Each row was made from one walk, in order. Every step used is in the known rows, and no mark comes twice. Write each row's walk.
Known rows
kudarup-gesi-lopa-kedut: [ 48   0   3 -41  -9 -16  34  31 -19 -21   4 -12   4  27  19   2   7 -24
  45  42   4 -20  -1  -9 -13 -15  15  -1 -30  17  28 -14  -1  -4 -21 -78
  -7   5 -28  53  19  28   2  13  17  27 -50 -29 -35  11  11   1  -3   2
   6 -72  20  18  22  11  56]
lafe-lopa-gesi: [  6 -10  -9  11 -23 -24 -11   3  15  59  46  22  28 -27 -10  -8  12  -8
   7  -4 -23 -34  33 -12  36   5  -3  -3  24  80 -41  15  27 -41  21   9
 -21   7  -9 -12  37 -69   4 -13  10   6  21  13  46 -11  13  27  17 -29
  41  33  29  -6  36   1  30]
rikav-kudarup-gesi-lopa-kedut: [ 52 -22   5  26  -7   8   5  42 -16 -34 -15 -24  -8  23  26  40  20   1
  37  38   2  54 -11 -23  15 -26  -5  29  11  30  15  13  22  -3   4 -39
  -2  23 -24  42  -6  42   0  -8  -8   6   2 -23 -31  -5 -13  25   8  47
 -10 -33  22   6 -15 -18  30]
rikav-kudarup-mesi-lopa: [ -6 -16   8  37   1  54 -34  14 -51 -28 -36  -5 -27 -20  -8  50   4  22
 -26  -8  12  54 -19 -13   6 -10 -32  26  22 -40   9  32  -2  23 -20  -6
 -40  42   1  15 -31  -1  36 -19 -16   4   8  18  -2 -10  -8   7  12  50
   6  31  17 -13 -23  12  -5]
mesi-lopa: [ 20  -4 -20  16  -5  -2  -6   9 -10  13  -9 -17 -15 -20 -37  -2  -9  26
 -55 -25   1 -32  -4   3 -82  18 -36  17   6 -41 -13 -17  14   7 -41 -25
 -42   7 -22  12 -41   2   6 -18  -5 -11  -2 -41  22   2  22 -15  13  -6
  11  28  34  24  33  35 -20]
gesi-kudarup: [  6  42 -15  21 -13 -10  16 -12  43 -47  -9   3  17  -6  18 -16   7 -35
  29  22  30   1  -7  -8 -14 -17   9 -19 -17   9  -7  29  17  -6  -7  45
 -18 -29   0 -29 -40  38   1   3 -15 -19 -16  11 -22  12  11  34  -6 -24
   3  33  10  -8 -63   1 -51]
rikav-kudarup-gesi-lopa-lafe: [ 31 -19   4  33 -14  17  -4  37 -22 -35 -22 -32  -4   7  27  40  22   7
  66  22  -5  32  -8 -29   1 -26   3  14  -6  42  -7   8  15  -5  12 -50
  -2  20 -40  24  -4  50   5 -24 -12   8   4 -35 -25 -14  -3  28  18  33
  -5 -28  13  -4 -34 -19  32]
kedut-lopa: [ 33 -35 -52  -2 -34 -15  -3   9  15  10  21  19  17  -1  -2  -3  -7  18
 -14 -26  -7 -46 -12 -31 -11  -1  -5 -13  18  25 -15 -14  29   4  25  26
  51 -19  40 -10 -12 -18  18 -23   4 -79  16 -30  21  26  23 -47  33 -10
 -15  21   5 -30 -18 -39   2]
gesi-lopa-kedut-kudarup: [ 24  20 -19   7  -9 -47  56  12   7 -11  -4 -20  22  41  16 -31  11 -10
  20  37 -28  23  40  -8  11 -32  46  11  29   4  -5  -9   8   0  26 -11
  32 -12  14  21  14   3 -58   8  11  17 -18   0  -8   6 -36 -21 -24 -19
 -60   3   1   2  36   2  24]
lopa-kedut-kudarup: [ 17  32 -33 -15  56 -35  41  -4  17   0  19   4  31  31   4 -26  36 -10
 -36 -11 -24  13 -13  15  25 -30  34  12   4 -12  33   0  14  -6  12   7
  32   1  -4  16  30   6 -33  54   7 -14  21   8  -8  21 -32  -6 -40   4
 -20   7 -35  16  59  -2   3]
lopa-gesi-kudarup-rikav: [-37  17  40  16  -4 -33   6 -30  10 -11 -10  21 -28 -42  62 -45  20 -29
   6   7  10 -12 -37 -17  33   5  12  -7 -18  47  26 -13  -5 -29  18  -5
 -31 -25 -45   8  12   4  41 -13  12  29  26  -1   2  39   6  58  10 -29
  -7 -41   8 -11 -39   6 -18]
kedut-kudarup-rikav-lopa: [-31   8  31 -10   3   9  36 -12 -20   6  22  44  15  18 -22  46   3  42
 -32  -7   6  16  -1  22 -12 -16  28  -1 -15  20   7   6 -54  10  30  16
  31  -9  23  -4 -24  59 -21 -33 -24  -6   6  -8   6  15  40 -16 -21 -18
 -16 -20   0 -13 -32  -8 -14]
kedut-kudarup-rikav-lopa-lafe: [-38  10  26 -21  21  11  16 -17 -17  -4  18  25  17   2 -11  39  11  35
 -14 -18 -16   1  -4  28 -14 -12  33  -5 -24  25   1  -3 -61   0  39  -2
  41  -6  -4 -18 -14  61 -33 -25 -20   6  18 -12   5  -1  37 -16 -18 -17
 -28 -29 -13 -12 -31 -13  -9]
rikav-kudarup-mesi-lopa-lafe: [-13  -7   3  31  26  57 -43   1 -53 -28 -43 -25 -26 -36 -12  40   8  18
  -3 -14  -7  40 -17  -5   1   1 -29  23  12 -33  -4  24  -1  15  -8 -21
 -31  49 -22   8 -18   0  24 -10 -16  11  14  10   3 -19 -19   5  14  47
   5  20  -1 -17 -21   5   2]
gesi-kudarup-rikav: [ -6  42  20  -2  11   6   9 -35  13 -59  17  23  21 -26  16  19  17 -34
  27  28  13  -2 -26   8   7 -16   6 -19 -18   7  26  33 -18  -2   3  16
 -22  -9 -29 -19 -48  54  25 -29  -9  -7 -18   1 -20  29  37  40   3 -28
   4 -12  36 -10 -81  13 -36]
rikav-lopa: [-12 -21 -10  -2 -26 -18 -22  19  22  38  30  -2 -29  33 -55  37 -58  27
 -10 -24  26 -20   7  16 -57  24 -23 -22   0 -29 -37 -30 -11   7 -25  20
  30 -11  31 -29 -10  19  21  -5   3 -21 -26 -37   9 -17  16 -44  -8  20
  31  26  -2  32   9   5  -7]
rikav-lopa-kedut-kudarup-gesi: [  3 -22   0 -21  13   0   2  18  30  24  16 -15  -8  61 -32   9 -31  22
  -5 -12  14  16   5  31 -25  20  -3   2 -13 -40   3 -37 -15  14  -6  17
  42 -17  24  -8  14  18 -32  29  -9 -12 -11 -19 -20 -23 -16 -31 -22  32
   7 -25 -37  40  37 -16  -2]
rikav-lopa-gesi: [-30 -42  10  11 -35 -33 -25  19  22  59  14  -3 -54  16 -19  -4 -54  21
 -13 -30  31 -13   5  -2 -31  46 -15  -8  -6  -5 -23 -53  -7 -16  -8  12
  23 -21  18 -17  23  -4  24  -1   3   8   1 -33  20 -10  -8 -13  -1  12
  22  -2 -24  29  21   0  -9]

Which walk is each row?
[ -4 -21  -9  -4  14  -7   1  10  37  33  21  -9  -6  61 -41   2 -32  27
 -18 -21  12  16  15  30 -21  19   1   0   8 -46  -8 -34  -7  10   2  37
  55 -17  39 -17   9   8 -35  24   2 -21  -3 -13  -5 -26 -26 -38 -30  32
   2   6 -35  40  40 -15 -14] | rikav-lopa-kedut-kudarup
[  5 -49  -2  13 -38  -7  -2 -12  23   1  -8  13  -8 -18  53 -43   3  -9
   6  -8  -3 -20 -23 -37  31  19  -6  -8  -2  42   7 -23  26  -6  47  35
  38 -38  15  -7   2 -25  19 -38  11 -41  48 -12  14  26   6  -7  59 -26
 -37 -28  -6 -40 -56 -47 -15] | kedut-lopa-gesi-kudarup-rikav
[-30  11  12  31 -27 -47  11 -12  38   5 -19  10 -30 -30  61 -61  16 -28
   6   7  23 -12 -21 -38  23   9  10  -8 -18  50   9 -19  22 -32  10  15
 -22 -35 -25   1  17  -8  25  10   6  21  28   4  -1  27 -10  58   8 -19
 -10 -10 -13  -9 -21  -1 -28] | lopa-gesi-kudarup
[-16  21  32   1  -4  21  -5 -29  20 -46   8  11   6 -11  -2  28 -13 -20
  33  20  27   9  -7  13 -10   2  -3 -22 -15 -16   6  18 -20  10   6  30
  -5 -23  -6 -34 -52  54  18 -35 -12  -3 -23  -4 -17   8  36  24   2 -15
   0 -14  28   1 -85   3 -45] | gesi-kudarup-rikav-lopa
[-26  17   4 -31   5  46 -34  -4 -78  -6 -33   6 -35 -44 -31  18 -24  12
 -47 -13  10 -15 -14  14 -27  10 -30   3 -12 -79  10  15 -33  33 -64 -41
 -55  42   3  27 -23 -24  48   9   6  29 -44  28   5   6  20 -34   6  -2
  28  18   9 -17  18  54  10] | kudarup-mesi-lopa
[-16 -23  16  43   1  47 -36   8 -49 -12 -44  -9 -44 -32   9  30   6  25
 -24  -7   8  49 -20 -21  17   8 -29  31  13 -24  12  19   6  14 -14 -14
 -47  40  -6  23 -17  -7  36 -15 -15  13  23  22   6  -8 -23  14  16  52
   5   9  10 -17 -19  11  -5] | rikav-kudarup-mesi-lopa-gesi
[ -1  -1  21   9 -15   1 -12 -15  21  22  37  24  34 -33   9  -9  19 -21
  32  17 -15 -13  34  -2  46  12   0  -5   7  73 -30  28  15 -30  25  20
 -28 -10 -16 -21  15 -54  -2 -29   9  10  24  27  32 -13  17  46  26 -37
  33  12  37 -16 -12  -4  12] | lafe-lopa-gesi-kudarup-rikav
[ 33  17 -26   3  -7 -56  33   9   6  -7   6 -21   9  26   2 -23   3 -24
  24  30 -34   4  30  -7   5 -25  29   8  34  -8  -9 -13  18  -3   6 -32
  27   0   6  16  22  -8 -24  14  31  12 -41 -14  -3   5 -30 -25 -26 -20
 -39   9  16  13  44  20  38] | gesi-lopa-kedut
[ -3  36 -20 -33  61  -1  20 -12  -9 -12  -1   5  24  23   2 -23  30 -14
 -40  -5 -19  17 -15  27  43 -20  30   5   6 -36  44  13 -10   6   1  -2
  14  14  14  20  36 -11 -18  60  11   7  -2  38 -16  20 -33 -16 -47   7
 -19  -1 -44   9  52   9  14] | lopa-kedut-kudarup-mesi
[ 46   9 -42 -22  39 -12  -8   4  28  32  61   2  65   8 -40   5  22 -27
   9  -7 -50 -22  37  18  31 -14   3   0  40  22 -19  27  31 -19  10  11
   4  21  -3 -14  34 -69 -14  23  21 -27  -3  16  25 -21  -4   1 -11 -14
  47  48  33  21  70   6  38] | lafe-lopa-kedut
[-44  17  32  12 -16 -18   2 -20   5  -7 -34   7 -39 -42  64 -53   3 -30
   6  21  27   0 -23 -30  43  11   1 -12 -30  25  16  -2   2 -15  -9   6
 -44 -19 -10  11  25 -22  36  17   8  39  10  35   0  26 -17  46   8 -13
  -1 -18 -23 -23 -29  11 -21] | lopa-gesi-kudarup-mesi
[ 21 -28 -56 -22   3  -4 -25  -2  15   3   3 -18  23 -23   2 -22   8  -1
  26 -41 -43 -71 -20 -18 -23  11   3 -26   6  22 -27 -27  29 -13  51  -6
  72 -13  -9 -35  20 -24   4 -12   7 -58  35 -37  19 -10   2 -51  35 -23
 -28   7 -32 -33 -12 -50  16] | kedut-lopa-lafe
[-16 -12   2 -26  23  15  -6   6  17  25   7  -9 -15  54 -36   5 -32  19
 -16 -18   5  26  12  36 -11  21  -2  -4   0 -64  -6 -23 -22  23  -5  32
  44 -10  48 -13  12   0 -23  32   0 -10 -14  11 -15 -25 -32 -40 -31  36
   5  -1 -42  29  39  -9  -7] | rikav-lopa-kedut-kudarup-mesi
[ -3 -20   7  28 -11 -17 -12   1  -9  32 -18 -16 -41 -35  -1 -42   0  23
 -59 -31   6 -29 -12 -14 -55  43 -32  29  -3 -17  -7 -43  19 -10 -24 -33
 -47  -1 -41  24 -11 -27   9 -16   3  16  28 -41  33   0   4   6  23  -5
   1  -6  17  15  45  25 -15] | mesi-lopa-gesi
[ 11  11  11  -7 -44  -6  73  27 -16 -21  -9  19  22  40  24   2  14  34
  11  36  18  18  15 -15  -8 -35  41   6 -39  54   7   7 -22   8   4 -19
   1 -16  15  38 -19  61 -52  -6 -28   9 -12   2 -23  13  29  -1 -12 -17
 -34 -36  -5 -16 -20 -15  16] | kedut-kudarup-gesi-lopa
[-15  33  13  -3  15  45  -8 -30   1 -57 -52 -14  -4 -22  11 -19  -6 -36
   9  23  28  26  -3  11  -1  12 -17  -8  -9 -72  21  34  -2  32 -39  25
 -56  -4   3  -4 -39   1  -1  18 -11  20 -30  49 -24  -5 -15  11   4   4
   4   7  -3  -9 -38  13 -42] | gesi-kudarup-mesi-lopa-kedut
[ 25  14 -22 -23  32  14   3   1   2  23  41  14  68   8 -32   1  29 -11
   0   6 -41   2  45  25  53 -17  12   5  35  18 -13  47   7  -9  12  24
   3  20  22 -14  33 -60 -42  25   4  -8   4  56  20 -25  -9  -8 -12 -10
  27  37   5  -1  50   1  29] | lafe-lopa-kedut-kudarup-mesi
[-50 -31  29  15 -42   5 -32   3  25  25 -20  -9 -53  11   3 -13 -51   9
  10  -1  44  13  13   7  -9  49 -22 -12 -18 -26 -19 -30 -15   2 -15  32
   3 -24  28 -21   3  -8  17   7   3  17  -5   7  -2 -15 -21  -1   9  21
   9  -6 -35  13 -20  -1 -25] | rikav-lopa-gesi-kudarup-mesi
[-34  24   0 -49  30  55 -45 -18 -71 -14 -42 -16 -29 -66 -27   9 -10  -1
 -22 -30 -10 -37 -13  13 -32  15 -28  -8 -18 -78  11  11 -32  23 -45 -59
 -42  42 -34   7   2 -28  38  10  10  40 -31  20   9 -14  10 -30   7  -5
  20   1 -11 -18  20  43  13] | kudarup-mesi-lopa-lafe
[ 48  -1 -16 -24  30   8  15   9  19  19  50  12  74  20 -27   8  34  -7
  15  11 -32   0  42  22  38 -18  10   5  19  39 -12  31  19 -14  14  10
   0   9  -3  -4  33 -42 -53  19  -1 -15   9  30  10 -21  -1  14  -8  -6
  31  14  14   8  51 -16  36] | lafe-lopa-kedut-kudarup-gesi
